What can hang from each mark:
q852: q997
q330: q818
q407: q77
q730: q818
q997: q77
q818: q269 q276 q407 q978
q276: q818
q247: q818
q978: q77 q818
q269: q818
q77: q247 q269 q330 q978 q997

Each row was made from one small tree. The marks that hang from a mark follow it in brackets, in the order of their numbers. Every link used is in the known rows. Write each row's tree.
In the rows, 128 means zero.
Known rows:
q276(q818(q978)): [139 176 140 135 122 130 107 149 130 156 117 133  92 114  86  80 100 126
 153 113 114 129 111 143 121 125 110 139 127 163 121 135 141  85 129 141
 129 120 116 135 121 126 121 137 139 119 131]
q276(q818(q269 q407(q77))): [116 120 136  92 119 136 136  87 132 149 132 130 119 159 112  99  92 126
 147 117 134 151 101 128 127 132 119 153 124 145 113 132 145  36 121 151
 144 112 112 139 135 161 140 164 169 118 157]
q997(q77(q247(q818) q269 q978)): [126 118 131 185 116 134  94 112 137 129 150 127 107 118  99 124 210 126
  99 113 125  87  89 171 121 110  87 174 134 158  99 134 128 130  90 147
 115 169 146  93 106 112 123 101  89 172 217]
q77(q247 q330 q997): [217 132 118 177 153 120 106 146 119 124 100 151 146 137  93 140 189 130
 104 109 147 120  95 103 115 145 157 169 108 125 137 128 121 126 139 117
 122 121 125 166 120  99 138  50 120  83  98]
q269(q818(q978)): [126 180 138 135 130 130 123 159 126 120 112 120  99  91  98 114 118 125
 160 112 114 110 148 124 130 122 134 133 134 132 135 126 146 155 141 125
 123 138 100 136 127 113 125 152 137 133 119]
q330(q818(q269)): [108  99 125 129 148 132 134 142 125 151 129 130 133 124 166 139  94 126
 139 129 117 138 158 115 130 128 145 125 130 138 140 130 127 108 119 122
 142 134 143 140 143 123 112 160 119 132 127]
q77(q269 q330 q978(q818)): [143 128 108 125  90 127 141 113 102 113 126 133 156 151 106  99 183 146
 103 153 111 130 122 176 137 156 137  62 137 134 123 132 150 179 126 112
 113 104 159  81  95 129 112 135 141 174 118]
q77(q330 q997): [194 146 117 173 136 132 141 157 113 142 129 138 159 143 106 119 152 133
  97 131 149 139 116 105 122 150 149 142 102 140 142 126 122  92 145 109
 121 121 128 158 114  92 126  92 134 115 101]
q730(q818(q276 q978)): [100 152 152 127 150 112 101 131 108 147 157 127 103 111 158 124 107 123
 114 141 108 108 123 113 122 131 145  76 138 120 138 124 120 175 111 117
 129 118 106 117 132 147 125  83  93 141 102]
q997(q77(q269 q330 q978)): [152 121 133 166  97 150 133 119 102 140 176 119 134 145 103  95 160 142
  79 155 123 127 103 163 132 136 109  76 132 162 126 128 128 119 109 117
 114 143 162  81  90 101 125 104 129 157 169]
q269(q818(q407 q978)): [124 185 141 108 121 128 130 137 135 107 115 115  91 109  78 129 119 126
 180 108 135 128 136 132 134 118 128 138 135 107 131 116 143 158 150 124
 128 133  99 138 133 120 146 182 149 124 125]
q852(q997): [132 129 120 176 141 140 123 124 148 138 136 137 113 147 122 122 116 119
 160 117 131 128 131 138 129 131 119 130 131 162 128 136 117 106 129 142
 115 174 125 150 118 124 125  92 111 105 113]
q330(q818): [124 136 115 148 138 123 143 156 143 158 132 142 119 126 145 131 103 128
 152 122 122 157 163 120 130 132 143 173 121 152 148 121 110 153 126 120
 143 151 123 126 135 116 104 150 120 131  96]
q330(q818(q407)): [124 144 118 118 132 120 151 131 154 147 134 138 113 148 133 146 104 128
 176 120 142 168 152 126 135 126 139 173 120 126 146 113 106 154 134 117
 151 145 121 127 144 123 124 179 127 118  99]
q77(q269 q330): [139 134 120 144 141 135 148 131 101 144 137 141 159 148 104 104 152 137
 101 160 127 139 123 138 132 154 114  58 130 147 139 133 127  78 137 106
 111 111 147 103 100 115 111 106 149 123 155]
q818(q276 q407(q77(q330)) q978): [122 136 144  89 109 121 132 129 114 118 144 126 138 161 108 122  80 132
 142 136 137 161 127  96 132 143 119 120 125  93 132 100 121 135 158 116
 131  74 118 126 135 132 147 116 154 101  98]
q818(q269): [ 97 115 136 138 141 127 121 126 126 152 132 133 117 135 154 132 112 117
 143 146 125 116 113 115 124 127 126 120 133 132 125 139 140  78 118 134
 129 140 136 131 133 138 121 118 114 117 148]
q276(q818): [125 163 123 142 129 128 124 136 134 177 126 141  99 122 108  93 113 127
 131 117 119 133 106 151 120 140 128 155 120 173 122 141 127  80 119 138
 139 142 110 132 119 130 109 141 138 127 137]
q978(q818(q269 q276 q407)): [ 44 111 129  80 125 110 129  95 128 112 114 112 114 118 189 175  99 125
 110 137 132 111 124 127 126 135 159  57 135  74 118 138 129 156 119 132
 139 119 127 141 153 161 136 170 115 139 113]
q330(q818(q269 q407 q978)): [117 117 146  91 128 131 127 132 133 116 125 118 124 127 131 143  80 127
 182 121 133 147 155 111 134 103 119 127 136 104 135 114 137 111 139 123
 138 107 148 145 156 128 142 181 126 112 122]
q978(q77(q997) q818(q269)): [146  98 117 121 124 125 135 125 136 102  82 114 147 104 199 143 137 123
 106 142 126 104 131 105 125  95 154 154 119 123 125 155 144 155 119 155
 119 139 148 153 143 150 125 129 118 143  99]
q330(q818(q269 q978)): [123 107 144 119 140 135 116 152 119 130 120 119 127 112 144 126  80 125
 155 125 112 134 170 106 131 113 128 116 137 129 141 126 141 110 132 123
 132 113 149 144 148 122 120 153 116 125 116]
q77(q247 q330(q818) q997): [226 111 111 166 156 127 117 161 118 122 102 148 162 122 106 148 167 139
  97  94 140 137 142 100 121 148 171 173 105 126 150 116 110 147 138 108
 136 114 134 173 130  89 129  89 126  96  82]
q407(q77): [129 139 134 151 128 117 139 116 148 157 137 153 114 172 128 106 114 120
 168 136 130 158 117  98 128 140 125 212 116 161 141 126 123 140 133 140
 129 146  95 110 126 149 113 102 144 119 117]
q730(q818(q269 q276 q978)): [ 78 111 160 107 157 120  93 118  98 133 153 113 117 104 176 128  98 121
 105 146 103  91 126 106 122 127 144  39 148 108 130 130 137 124 104 124
 127 102 124 130 140 154 132  90  91 142 121]
q852(q997(q77)): [138 128 132 194 131 153 123 114 145 142 166 112  95 131 122 125 102 123
 119 118 137 126 123 132 126 117 119 120 127 176 129 134 102 106 113 150
 112 196 128 144 115 111 133  82 109 109 138]
q77(q247(q818(q407)) q978): [131 148 110 149 107 107  89 127 167 123 124 151  95 156  80 144 202 120
 185  96 143 115  77 176 121 112 109 252 128 113  91 117 132 172 110 143
 135 145 131 112 126 127 136 132  79 150 161]
q77(q330(q818)): [158 142 105 140 142 127 147 161 113 154 143 138 147 144 115 123 103 142
 122 128 126 171 145 114 130 154 160 130 115 142 149 111 105 132 139 102
 139 115 142 126 119  93 106 137 134 122  87]
q997(q77(q269(q818(q407)) q978)): [117 134 137 137  88 155 141  98 125 115 161 106 108 111  99 115 164 134
 105 121 129 106 126 178 137 119 108  91 139 142 118 131 140 141 107 130
 126 175 127  93 110 118 143 173 145 173 187]
q997(q77): [123 153 143 182 125 128 126 125 144 168 164 120  76 123 136 128 114 123
 112 140 136 132 101 114 123 118 124 142 116 162 138 130 105 138 107 136
 128 185 117 113 122 111 118 101 112 123 148]
q77(q247 q269 q330): [159 121 120 150 157 120 112 121 112 127 112 157 146 138  93 126 182 135
 109 137 125 126 101 134 125 150 123  79 133 128 135 132 126 116 132 113
 114 108 141 111 105 120 119  65 139  96 152]
q269(q818): [115 170 117 145 139 127 139 148 131 138 124 127 104 100 119 129 132 125
 138 116 120 115 135 133 128 139 151 152 126 139 135 133 132 144 131 124
 134 157  94 135 123 119 113 160 137 137 126]
q276(q818(q407)): [123 172 121 114 117 124 131 116 147 161 128 137  91 143  96 107 111 128
 155 113 140 148  97 157 124 132 120 156 119 147 119 129 123  82 122 137
 146 139 111 132 126 133 130 169 146 119 137]
q269(q818(q276 q407(q77(q247)))): [ 97 128 124  98 130 116 126 110 138 106 113 131 114 118 129 159 127 124
 134  92 129 119 138 117 128 148 159 146 128  94 125 120 122 175 134 132
 148 129  73 144 144 149 143 154 149 114 121]
q407(q77(q330)): [158 141 121 147 127 120 145 127 124 155 149 148 139 187  94 103 111 133
 138 145 131 175 108  92 129 158 143 183 111 153 141 114 119 125 146 123
 126 110 112 110 113 127 114  93 159 112  97]

Which tree is each row?
[137 149 124 112 131 116 131 102 153 107 109 139  99 138  87 144 140 126
 170  94 138 137 115 114 131 134 151 202 123 114 131 117 131 177 138 139
 141 148  75 135 137 143 144 151 163 107 127] : q269(q818(q407(q77(q247))))
[ 69  85 128  82 137 130 138 128 123 134 138 116 140 117 194 169  79 127
 124 124 129 136 167 125 131 135 145  83 133  93 132 123 115 106 122 118
 158 116 136 150 161 134 133 185 117 127 118] : q330(q818(q269 q276 q407))
[ 56  99 138  88 130 126 122 113 126 133 135 121 125 135 187 167  98 118
 126 140 139 113 121 127 125 133 125  75 138  81 117 131 127  81 123 126
 143 119 133 146 152 148 144 151 113 112 144] : q818(q269 q276 q407)
[191 147  96 105 111 116 156 125 138  98  96 118 152 141 134 145 140 141
 110 139 157 154 107 119 128 110 164 166 104 106 132 127 120 187 143 129
 123 122 143 138 130 121 142 133 145 130  67] : q978(q77(q330 q997) q818(q407))
[ 97 115 141  73 112 127 131 135 137 106 113 116 140 114 163 128 108 123
 142 156 126 119 152 146 134  94  72  76 141  98 122 134 133 130 140 127
 119 109 148 110 140 147 144 135 128 116 139] : q818(q276 q407 q978(q77(q269)))
[144  96 139 193 147 153 107  91 139 116 141 127 109 116 114 130 153 122
 100 106 130 103 126 142 126 116 107  82 138 171 125 145 111 104 110 152
 101 186 134 140 111 125 137  55 114  97 175] : q852(q997(q77(q247 q269)))
[107 109 115 106 127 112 130 119 142 114  97 117 120 113 199 141 107 126
 131 156 114 121 120 121 127  96 145 129 131 123 121 150 138 180 115 154
 121 139 150 115 139 158 115 138 118 142 103] : q978(q77 q818(q269))
[ 70 102 124  85  80 118 115 100 133 110 128 119 118 135 180 152 134 127
 138 131 118 104 120 167 130 131 144  92 142  81 105 134 145 192 113 134
 141 124 141 115 142 162 139 176 109 163 110] : q77(q978(q818(q269 q276 q407)))
[ 93 117 110  84 126 136 157 128 134 107 115 113 150  95 167 139 132 129
 106 142 119 114 164 156 135 115 112  77 138 115 120 144 130 139 127 131
 128 137 125 112 129 139 128 172 145 146 149] : q978(q77(q269(q818(q276 q407))))
[103 127 137 123 132 126 120 175 127 137 131 127 128  94 165 133  78 127
 132 118 107 128 194 116 129 130 133 122 131 122 141 121 115 159 137 115
 141 113 125 140 147 117 114 146 109 131  85] : q330(q818(q276 q978))
[153 127 131 121  95 112 109  87 170 124 123 163  97 189  94 126 159 120
 208 117 144 151  82 140 130 122 121 233 122 117 120 114 134 199 126 146
 139 149 107 101 134 163 149 106 132 104 124] : q818(q407(q77(q247 q978)))
[197 119 117 158 139 119 106 148 162 126  81 149 127 117 155 140 171 114
 140 124 136 110 106 116 116  94 127 219 111 136 127 147 124 165 122 148
 124 163 128 145 137 131 132  65 103  97 104] : q978(q77(q247 q997))
[167 138 130 130 157 132 105 139  92  84  95 131 143  90  57 120 178 141
 106 112 112 103 137 135 129 142 134  49 145 118 132 127 147 131 144 109
 109  86 131 128 106 106 131 103 150 110 154] : q77(q247 q269(q818(q978)) q330)
[132 154 138 116 147 107 140  67 139 151 167 142 100 186 116 122 124 124
 161 140 144 166  91 102 131 130 150 179 120 134 146 109 114 169 114 133
 137 144  88  99 130 172 137 104 140 131 111] : q730(q818(q407(q77)))
[ 93 117 147 113 126 140 144 124 106 107 120 125 152 102 124 103 117 127
 112 125  99 106 182 113 136 146 113  89 141 136 134 133 149 122 143 130
 118 105  92 120 124 151 120 136 166 148 146] : q407(q77(q269(q818(q276 q978))))
[133 140 127 193 110 122  83 130 150 139 156 126  78 118  99 135 183 123
 125 102 132  99  69 155 116 106 111 233 122 153  95 123 118 164  91 150
 127 181 134 106 115 106 125  99  70 162 173] : q997(q77(q247(q818) q978))
[205 134 107 131 131 137 162 151 118 129 130 130 167 150 103 141 130 141
 109 110 159 168 151 107 131 145 159 161 101 119 152 108 109 107 148  97
 138 112 135 167 131  88 140 151 145 119  83] : q77(q330(q818(q407)) q997)
[ 71  79 124 110 143 131 128 150 116 145 137 121 149  99 211 154  83 126
  98 130 105 120 181 113 127 141 151  83 134 119 132 132 120 107 119 119
 152 117 138 147 152 128 112 161 108 138 110] : q330(q818(q269 q276))
[ 66 108 159  79 119 128 108 127 119 114 128 111 118 119 161 152  84 118
 150 139 132 102 128 117 127 117 101  64 147  74 116 127 142  92 135 125
 134  94 138 149 157 144 155 139 113 105 135] : q818(q269 q276 q407 q978)
[ 81  95 147  76 126 134 122 140 122 117 130 109 138 109 172 156  68 126
 141 120 122 130 176 117 132 118 126  82 143  84 131 116 129 110 136 119
 146  95 143 152 163 129 142 178 115 119 111] : q330(q818(q269 q276 q407 q978))
[123 132 162 121 160 121 100 109 109 140 148 122 105 126 133 114 115 120
 139 148 114 110 103 102 125 116 139  83 145 128 136 128 145 124 107 131
 118 115 128 121 132 153 134  87 100 136 133] : q730(q818(q269 q978))
[165 171 119  87 115 130 140 154 128  92 115 105 122 112  81 122 110 137
 158 128 136 147 128 132 136 109 131 134 130 102 127 111 137 161 152 120
 121 108 132 126 126 107 146 172 156 121 104] : q269(q818(q407 q978(q77(q330))))
[115  96 110 109 148 127 115 139 136 101  87 130 144  69 173 142 167 124
  95 124 101  85 152 149 126 116 123  88 144 121 120 153 131 170 118 138
 124 141 125 117 129 141 120 118 129 129 148] : q978(q77(q247 q269(q818(q276))))
[ 86 131 129  97 121 110 136  84 140 111 108 120 101 140 150 161 113 125
 151 135 141 127 104 125 130 120 150 110 132  96 122 133 138 152 124 138
 131 131 129 133 146 157 135 167 129 130 118] : q978(q818(q269 q407))
[167  95 129 157 151 137 103 127 111 131 150 113 121 111 128 151 114 140
  71 119 129 139 110 100 120 135 162 101 121 133 137 115 104 131 110 120
 137 134 155 137 128  89 129  94 116 104 131] : q997(q77(q247 q330(q818(q269))))
[205 106 124 166 152 133 119 130 104 110  93 155 177 126  89 130 213 132
  81 122 139 106 119 120 122 145 131  97 119 131 139 141 132  89 139 113
 108 110 140 151 108 110 132  58 137  95 144] : q77(q247 q269 q330 q997)
[ 86 152 150 101 114 117 115 141 138 127 129 124 102 123 142 144  96 119
 163 129 135 125 133 128 127 119 106 104 135  86 128 117 123 142 143 120
 136 116 119 132 147 136 145 134 112 105 112] : q818(q276 q407 q978)
[166 160 145 107 108 121 135 118 125 120 141 135 123 187  61 106  96 133
 187 138 150 181 104  96 136 126 113 173 120 117 138  98 130 135 162 123
 121  91 120 114 127 132 149 113 162  92 106] : q818(q407(q77(q330)) q978)
[ 97 112 111 104 137 137 149 148 127 115 110 118 155  78 182 125 134 127
  91 146 100 100 172 152 131 121 117  72 141 131 124 152 133 133 123 129
 122 139 125 111 120 138 111 150 137 156 148] : q978(q77(q269(q818(q276))))
[ 93 113 130  98  82 119 131 109 148 136 150 142 125 174 153 128 114 123
 162 136 131 146 124 145 133 140 117 168 126 106 118 116 126 171 127 133
 149 131 108 104 136 159 140 142 129 138 109] : q818(q276 q407(q77(q978)))
[108 133 130  98 126 136 125 103 132 151 126 125 106 131 116 115 103 126
 139 117 137 133  93 149 123 129 122 120 132 137 109 137 139  34 115 142
 143 120 126 144 135 144 140 176 144 119 159] : q276(q818(q269 q407))
[170 117 114 182 136 159 137 127 121 133 176 106 132 130 109 127  87 142
  86 108 132 160 151 121 131 139 149  88 124 170 140 117  91 105 124 127
 120 162 150 151 112  79 129 102 121 120 108] : q852(q997(q77(q330(q818))))
[139 131 137 166 131 145 143 118 101 150 170 113 133 131 106 113 137 138
  59 155 134 135 108 128 128 138 113  62 126 163 139 129 111  84 121 116
 112 138 148 103  98  98 117  97 144 128 174] : q997(q77(q269 q330))
[ 78 108 121 123  92 124 128 110 122 117 117 137 142 116 175 117 171 130
 103 144  94  92 153 186 133 143 124  52 145 122 116 148 147 198 111 129
 126 130 137  90 117 158 110 150 115 184 127] : q77(q269 q978(q818(q276)))
[ 55 119 141 129 138 125  99 166 109 127 138 107 137  93 150 143 109 118
 111 125 116  83 136 121 118 120 100 128 138 110  94 130 139  52 124 134
 120  93 140 152 140 118 119 135  76 167 170] : q247(q818(q269 q276 q978))
[ 73 158 133 148 135 117 111 178 126 141 138 119 119  96 133 134 119 121
 127 120 121 100 137 126 118 124  99 170 129 123 105 124 121 103 133 130
 123 106 123 139 131 108 107 130  81 166 147] : q247(q818(q276 q978))
[148 174 112 109 123 117 129 160 132 116 135 114 132 143  73 122 122 132
 163 133 151 154  95 133 127  92  88 212 119 117 106 105 122 110 146 129
 114 101 155 119 124  98 132 147 109 149 141] : q247(q818(q407 q978(q77(q330))))
[173 103 111 161 154 126 121 144 149 109  86 140 167 102 133 136 214 119
 107 121 136  85 122 136 119  90  93 213 119 148 108 151 132 100 119 151
 106 143 143 139 123 127 122  84 101 143 176] : q978(q77(q247(q818) q269 q997))
[183 109 131 154 133 142 166 115 101 128 128 146 194 166  97  94 164 135
  88 140 138 144 142  93 132 157 125 143 113 162 147 133 138  65 152 118
 107 105 118 134 106 129 124  81 175 126 128] : q407(q77(q269 q330 q997))
[154 103 142 156 128 138 160 108 126 135 120 150 168 154 125 101 162 120
 118 131 132 128 148 102 132 136 110 179 116 164 146 143 143  80 139 135
 114 136 102 133 118 152 121  87 161 130 145] : q407(q77(q269 q997))
[158 173 134  98 115 131 147 129 115  98 129 117 125 141  51 112 106 138
 165 113 137 158 131 106 138 137 140 153 125 111 136 102 142 144 161 120
 124  98  97 134 125 119 146 160 184 121 106] : q269(q818(q407(q77(q330)) q978))
[ 74 112 121  91  81 121 139  95 130 106 119 130 135 135 164 133 168 131
 120 135 115 105 144 194 138 136 118  65 145 100 113 138 144 195 117 125
 131 125 135  90 125 161 128 170 127 176 138] : q77(q269 q978(q818(q276 q407)))
[155 121 106 126 134 132 151 144 119 135 123 133 167 141 136 101 138 136
 109 171 123 150 123 137 132 120 103  91 130 148 131 137 125 113 132 123
 109 119 163  91 104 120 110 100 141 126 131] : q978(q77(q269 q330))
[203  96 102 131 137 149 168 160 114 118 111 129 209 125 151 112 151 141
  75 146 126 145 178 122 133 117 126 119 117 150 145 134 122  98 139 115
 120 112 167 132 116 103 116 124 146 139 111] : q978(q77(q269 q330(q818) q997))
